Every row comes from one small tree of marks. The marks that hang from a mark follow it in brackets, in alphabetical order. Every link used is in the known rows. Which tree was each row made from?
Known rows:
A[G[Y]]: [  4  10   8  -1  -1  -2  10 -13   9   3 -21   1   2  -5  14  -6  13  14
   0  -6   2  -1   1]
T[X]: [-15   4  -2  -4  -6 -22  -3   2   3   5   5   1   9  -6  -7  13  -1   0
  -6   0   1  15   7]
H[X[F[S[N[J]]] T[G]]]: [ 17 -24 -16   0   5  26  -5   8 -14 -20   0  -2 -16   9   5  -6 -13 -14
   0  -3   2  -8  -1]
X[H]: [-13  -7  -2  -4  -9 -20  -6   1   4   4  -2   0  13  -7 -11  16   3   2
  -7  -4   7   8   9]
A[G[T[X[F[S[N]] H]]]]: [-12  -1  -4   7  13   9   2   4   7  11  19   6  -1  -7  -8  -6 -15  -3
  12   1  -1   1  10]
T[G X[F]]: [-16   8  -1   2   4  -5   5  -1   3   9   7  -2  12   0 -10   0   2  -5
   0  -4  -2  -1  11]
A[G[T Y]]: [  2  13  15  -5   8  -1  17 -10  14   5 -17   7  -3  -3  18 -12  14  10
   1  -5   2  -7  -4]
X[H T]: [ -5  -7   2  -3  -3 -24   5   7   0   4  -5   1  14  -1 -12  13   8  -1
  -7  -1   6  -1   4]
A[G]: [  0   4   0  -5  -4 -15   5  -9   5  -3 -19   1   1  -7   8   3   7   6
  -9 -10   5   7   4]
G[Y]: [ -2   5   3  -5  -9  -8  -3  -7   4   2 -11   0   3  -3   6   4   8   8
  -4  -4   2   6   0]
U[N[J]]: [  6 -14 -23  -4 -22   4 -20  12  -1 -23  -7   5 -12 -12  -1  17 -12  -5
  -2  -8  17  18  -2]
X[T]: [  2  -1  -2  -8  -7 -25   3   3  -5  -5 -12   1   3   1  -1   9   8  -3
 -11  -4   4   5  -2]
T[G[Y] X]: [-4 12  8  4  4  2 11 -9 11 12 -4  4 14 -1  8 -5 12 12  4  3 -3 -2  0]
H[X[F[S] T[G[Y]]]]: [ 11  -5   6   0  19  21  15  -8  -6   1  -3  -4   0  20   8 -17   6  -2
   2   2  -3 -23   2]
T[G[Y] X[F[S[N]] H]]: [-5 -1 -6 15  6 27 -4 -3  6 15 15  3 10 -3 -3 -8 -8  7 19  7 -5 -3  8]
N[J S]: [  9 -13 -21   0 -16   6 -19   8   3 -21   1   9 -23  -5   1  15  -6   1
  -3  -9  14  16  -2]
H[X[T]]: [ -2 -12   8 -12   2 -24   7   6  -8  -5 -10  -6   5   9  -2   7   4  -7
 -14  -2   4  -4   5]
N[S]: [  2  -5 -14  -3 -14  -7 -14   2   2 -11  -4   8 -14  -3   2  12   0   5
  -5  -8  10  17   2]
F[S[N[J]]]: [ 15 -18 -30  -3 -20  12 -28   2  -7 -25  -2   6 -21 -11  10  12 -17  -2
  -4  -5   6  25  -7]
U[N[J S[F]]]: [ 11 -18 -40   0 -30  16 -30  23   9 -34  -3   8 -23  -6  -3   9 -22  -4
   8  -8  14  32  -1]
T[G]: [  0   1  -5  -6  -6  -9   3  -9   2  -4 -17   3   6  -3   9   4  11   3
  -9  -7   3   4  -1]
E[Y]: [ -3   2  -1  -7  -5 -14   2 -11   0  -8  -8  -2  -4  -2   4  18  11   3
 -15  -8  -1   8  -3]
U[N]: [ -1  -6 -16  -7 -19 -10 -14   5  -1 -13 -12   3  -3  -9   0  15  -6  -2
  -4  -8  13  18   1]
Y[E]: [  5   7   3  -2 -11 -16  -9  -8  -8  -2  -7  -5   0  -7   2   8   3   4
 -10   3  -4   8  -9]

Write each row's tree:
[ -2  21  23   4   8  -4   8  -5   5  16  10   1   3  -3   5  -8   5   8
   6  15 -11  -4 -14] : G[T[X] Y[E]]
[  7  20  17  12   6   7  10 -15   3  15  -1  -1  12  -3  10 -10  12  16
   7  14 -12  -7 -12] : T[G[Y[E]] X]
[  1 -13  -4  -8   9  -3   0   2 -14  -7   7  -8  -5  16  -7   1  -7 -13
  -8  -2   1  -6   9] : H[X[F[S] T]]
[  5 -13 -30  -2 -24   5 -23  16   9 -26   0   5 -18  -3  -3   7 -13  -2
   0  -9   6  28   0] : N[J S[F]]
[  0 -14 -29  -6 -31  -4 -27  17   2 -24 -11  -1  -7 -11   1   8 -17  -8
  -3  -8  -1  32   0] : S[F N[J]]
[ 12   7  26   6  18  11  18  -6 -12  10  -7 -13   6  14   5 -19  13  -1
   3   9 -10 -33  -6] : H[X[F T[G[Y[E]]]]]
[  5  -9   8  -8   9 -12  18   0  -4  -4 -18  -3   9  11   7  -3  12  -4
 -11  -2   2 -13   1] : H[X[T[G]]]
[-24   1  10  -2   6 -21   7   9  12  16  17   6  16  -5 -14  10   0  -2
   0   3   3   3   7] : G[T[X[H]]]
[-10  -9   7 -10   5 -18   5  10 -12  -1  -1 -11   4  12 -13   4   0 -16
 -10  -6   2 -10  14] : H[X[F T]]
[ 17   9  20  13   9   5  18 -10   0  15 -11  -2  16   1   5 -10  21  15
   6  13  -7 -23 -16] : X[H T[G[Y[E]]]]
[ -7  14  16  14  18  17   3  -5   3  23  35  -2   4   2 -12 -10  -6   4
  16  17 -12 -13  -4] : G[T[X[F[S] H]] Y[E]]
[ -4 -17 -13  -7  -5   5 -20   3 -14 -11   4  -7 -11   3   0   4 -20 -11
  -5  -5   0  10  12] : H[X[F[S[N]]]]
[-15   6  -6  -4   8  -1  -2   1   1   4  26   4  -5   5  -9   0 -12 -10
   0  -1  -3   7   5] : G[T[X[F[S]]]]
[ 22   3  15   8  21  26  14 -14 -14   4   0 -10  -3  18  10 -22   6   2
   4  12 -12 -28 -10] : H[X[F[S] T[G[Y[E]]]]]
[ -4  28  28  10  19   7  18  -7   6  21  10  -4   1  -2   1 -20   5   5
  12   9 -12 -18  -4] : A[G[T[X[F]] Y[E]]]
[  3 -25 -20  -4  -8  19 -26  10 -14 -21   9  -6 -20   1  -2   7 -26 -15
  -3  -6   4  10   8] : H[X[F[S[N[J]]]]]
[ 13   7   7   0   4   0  18  -8   3   3 -21   4   8   6  14  -9  21   9
   0   0  -1 -12  -9] : X[T[G[Y]]]
[ 18   0 -11   5   2  24   1  -6  -7  -4  -9   3  -8   6  14 -16   2   2
   9   0  -5  -7  -6] : X[F[S[N]] T[G[Y]]]
[-11  22  32  15  23   8  20  -3  10  31  18  -4  12  -4 -10 -16   5   7
  17  12  -9 -24   1] : A[G[T[X[F H]] Y[E]]]
[ -5  -7 -19   1  -2  16 -18  13  -2 -10  26   7 -20  -5  -5   3 -25 -14
   7  -1   0  13   0] : G[T[X[F[S[N[J]]]]]]
[  0   3  -2  -3   3  -7  11   0  -5   0 -10  -1   6   7  -4  -3  12  -9
  -5  -7   1 -11   2] : X[F T[G]]
[-17  17  27  12  14   2   8   3   5  29  27  -5  13  -2 -17  -6   0   1
  14  14 -10 -17   1] : G[T[X[F H]] Y[E]]
[ -9  15  27  10  11  -4  10  -1   9  25  17   1  14  -6  -6  -4   5  11
  11  17  -8 -11  -8] : G[T[X[H]] Y[E]]
